Each row was made from one small tree. The marks that hang from a mark follow it in brackets, in alphabetical order. Every link used is in the known rows. Write each row's tree.
Known rows:
sapam(fipugi): 0.017  -1.065  1.084  -0.619  -1.252  0.113  2.656  1.934  5.059  -0.035  2.762  -3.099  1.506  3.019  2.027  -1.395  3.876  -3.301  1.133
reruz(temupig): -2.607  -1.475  -0.003  0.678  -2.555  -2.948  3.231  0.911  2.445  1.820  3.775  -1.409  -0.035  5.143  1.580  -2.638  4.873  -2.235  -0.002
gofin(tovi): 1.382  0.246  0.868  0.878  -0.102  0.265  1.955  1.062  4.525  -0.947  0.982  -0.704  -0.037  2.260  1.396  -1.173  3.283  -2.506  1.116
gofin(tovi(kelafe(sapam) seref vogisu)): 1.028  1.094  1.883  0.203  0.127  -0.395  -0.095  3.202  2.226  0.147  -0.193  -2.352  2.317  -0.237  2.800  -1.323  3.391  -4.657  1.458
gofin(tovi(kelafe seref vogisu(reruz))): 0.397  1.711  1.659  -0.070  1.159  -0.036  -0.688  1.687  2.962  0.765  -1.324  -1.178  1.315  0.410  2.658  -0.846  3.336  -4.228  0.679
vogisu(reruz(gofin) tovi): -0.696  -0.342  2.030  1.841  1.071  -0.869  0.275  -1.004  3.458  3.225  -1.263  -0.907  0.514  4.939  -0.670  -1.987  0.231  -0.303  0.674
reruz(gofin(tovi) kelafe(sapam) temupig): -0.682  -0.341  2.081  3.167  -1.734  -1.030  2.366  0.352  -0.447  -0.805  2.863  -0.544  2.588  0.806  0.487  -1.658  1.468  -0.369  -0.234
temupig(reruz): 1.494  -1.476  1.002  -0.278  -0.365  -1.158  1.676  -0.864  2.823  0.704  2.168  -0.443  -0.551  2.570  1.523  -1.618  1.900  -3.780  1.594
tovi(kelafe seref vogisu): -1.468  0.248  1.194  -0.463  -0.860  -1.487  1.359  2.136  1.182  1.873  0.544  -3.017  2.335  1.116  4.752  -1.071  4.584  -4.438  0.139
vogisu(reruz): -0.654  0.474  1.748  0.738  0.638  -0.989  0.416  0.393  4.003  2.012  1.023  -0.317  -0.485  5.406  -0.070  -2.354  4.681  -2.937  0.184
kelafe(sapam(fipugi)): 0.683  -0.746  2.240  0.217  -1.075  -0.648  1.172  3.570  4.080  0.314  3.162  -3.447  2.140  3.407  0.282  -2.777  4.203  -4.230  1.999
reruz(gofin): -0.372  -1.092  2.111  1.397  -1.477  0.117  3.618  0.381  1.595  1.349  1.832  -1.245  1.092  3.235  1.520  -1.087  3.730  -0.978  -0.022
tovi(kelafe): -0.572  -0.565  -0.395  0.125  -0.810  -2.715  2.441  1.282  1.265  1.063  2.175  -1.251  0.987  3.198  1.812  -1.003  4.379  -3.471  0.149
gofin(tovi(kelafe seref)): 0.348  0.217  0.839  -0.706  -0.757  -1.235  0.715  0.487  2.011  -0.246  -0.312  -0.378  0.605  1.144  2.665  -0.276  2.929  -3.921  1.788
kelafe(sapam): 0.248  -0.494  2.209  1.225  -0.937  -1.463  1.285  2.731  2.826  0.989  2.758  -2.065  0.931  4.284  0.010  -3.169  4.719  -3.742  1.342
temupig(reruz(gofin(tovi))): 2.815  -1.247  1.899  0.356  -0.100  0.610  1.795  -1.173  2.038  0.101  0.985  0.259  0.234  0.493  1.116  -0.515  0.247  -2.475  1.771
reruz(gofin kelafe(sapam(fipugi)) temupig): -1.866  -1.356  2.180  2.236  -2.655  -1.340  2.867  0.933  -0.178  -0.028  4.255  -2.313  3.689  1.692  0.934  -1.888  2.021  -0.873  -0.391
temupig(reruz(kelafe)): 1.249  -0.939  1.000  0.809  -0.020  -1.096  1.769  -2.069  1.862  -0.944  2.362  -0.134  0.398  1.338  1.936  -1.121  0.561  -2.923  0.653
reruz(gofin(tovi(seref)) kelafe temupig): -2.016  -0.662  1.928  1.929  -2.482  -0.826  2.715  -1.747  -0.551  -0.628  1.606  -0.044  1.936  0.550  2.822  -0.424  1.055  -0.119  -0.183
gofin(tovi(seref vogisu)): 0.746  0.920  2.198  0.362  -0.069  1.285  1.209  1.787  4.334  -0.231  -0.510  -2.028  1.041  0.483  3.828  -1.184  3.472  -3.287  1.079

Write each row's tree:
1.311  0.250  2.225  2.029  -0.124  2.105  3.177  1.719  2.868  0.276  0.659  -1.785  1.935  0.410  2.259  -0.758  2.993  -0.917  -0.192 -> reruz(gofin(tovi(vogisu)))
-2.330  -0.618  0.915  2.387  -2.061  -3.243  2.181  0.870  0.619  -0.065  4.413  -1.491  1.710  3.544  0.898  -2.987  3.350  -2.042  -0.400 -> reruz(kelafe(sapam) temupig)
-3.619  -0.228  1.456  1.252  -0.367  -3.444  -1.011  -2.572  2.384  2.199  -0.638  -0.772  0.288  4.970  1.114  -2.429  -0.233  -1.194  0.777 -> vogisu(reruz(kelafe temupig) tovi(seref))
-2.311  0.042  1.109  2.630  0.541  -3.590  -0.914  -0.599  2.714  2.014  0.798  -1.247  0.913  5.166  -1.080  -3.485  0.018  -1.186  0.325 -> vogisu(reruz(kelafe(sapam) temupig) tovi)
-1.743  -0.151  2.168  0.208  0.549  -1.877  -1.565  -1.342  4.277  2.980  -2.063  -1.067  -0.388  5.536  0.703  -2.410  0.816  -2.407  2.064 -> vogisu(reruz tovi(seref))
-2.174  -1.083  2.060  3.108  -2.475  -2.142  3.004  0.345  -1.216  0.549  3.920  -1.233  2.774  2.468  0.720  -2.156  2.496  -0.357  -0.798 -> reruz(gofin kelafe(sapam) temupig)
-0.793  0.604  2.632  2.273  0.563  0.003  1.185  -1.286  1.473  0.895  0.901  0.279  1.195  3.291  0.267  -1.175  2.633  -0.842  -1.091 -> vogisu(reruz(gofin kelafe))
1.643  0.550  0.555  0.769  0.164  -1.421  0.791  2.492  2.281  -0.522  1.171  -0.844  1.208  1.389  0.409  -1.331  3.218  -3.906  1.453 -> gofin(tovi(kelafe(sapam)))
1.380  -1.330  1.900  1.321  -0.381  -0.140  2.438  -2.497  0.316  -0.505  2.022  0.096  1.200  0.483  1.804  -0.479  -0.188  -1.653  0.315 -> temupig(reruz(gofin kelafe))
-2.385  -0.891  0.126  1.343  0.021  -3.698  0.260  -0.691  0.836  4.227  -0.129  -0.743  1.004  4.810  -0.561  -1.936  0.306  -0.798  0.089 -> vogisu(reruz(gofin temupig) tovi(kelafe))
1.968  -1.030  1.820  0.443  -0.089  -0.832  0.691  -0.295  2.319  -1.231  2.891  -1.341  1.626  0.723  0.993  -1.642  0.278  -4.010  1.687 -> temupig(reruz(kelafe(sapam(fipugi))))
-1.279  -0.494  1.036  2.791  -1.826  -0.695  3.573  -1.115  0.046  -1.002  2.545  -0.154  1.920  0.799  1.881  -0.635  1.328  0.535  -1.052 -> reruz(gofin(tovi) kelafe temupig)
-1.518  0.962  3.287  0.101  0.251  0.248  -0.202  1.398  3.800  2.574  -0.387  -2.326  0.990  3.100  3.253  -2.296  4.785  -3.921  0.244 -> tovi(seref vogisu(reruz))
-1.658  -1.170  0.304  -0.201  -0.937  -3.338  0.649  -0.529  1.928  2.030  -0.809  -2.071  0.931  3.597  2.630  -1.301  0.715  -2.730  1.890 -> vogisu(tovi(kelafe seref))
-0.925  0.355  2.250  -0.150  -0.771  -1.914  0.128  3.652  0.632  2.088  0.864  -3.433  3.068  1.224  3.408  -2.134  4.907  -5.397  0.847 -> tovi(kelafe(sapam) seref vogisu)
1.830  -1.236  2.708  1.671  -0.339  -0.479  1.437  -1.317  -0.023  -0.305  2.319  -0.314  1.766  0.507  0.789  -1.278  -0.126  -2.383  0.966 -> temupig(reruz(gofin kelafe(sapam)))
-1.185  -0.537  1.845  -0.914  -1.792  -3.409  -0.161  1.731  -0.049  1.746  1.079  -1.567  1.584  2.907  1.940  -1.703  4.309  -5.310  2.119 -> tovi(kelafe(sapam) seref)
-1.460  0.504  2.956  1.538  0.887  -2.227  -2.317  -1.415  2.941  1.552  -1.528  -1.152  0.972  4.283  0.148  -2.660  -0.373  -2.288  1.626 -> vogisu(reruz(kelafe(sapam)) tovi(seref))
0.167  -0.109  2.034  1.609  -0.656  -0.547  1.685  1.488  2.739  -1.643  3.239  -2.568  2.819  1.924  1.126  -1.985  2.672  -2.841  0.448 -> reruz(kelafe(sapam(fipugi)))
-0.071  -0.254  3.055  3.140  -0.979  -0.236  2.583  0.282  -0.193  -0.495  2.439  -1.310  2.998  1.619  0.810  -1.435  2.251  -0.835  -0.290 -> reruz(gofin kelafe(sapam))
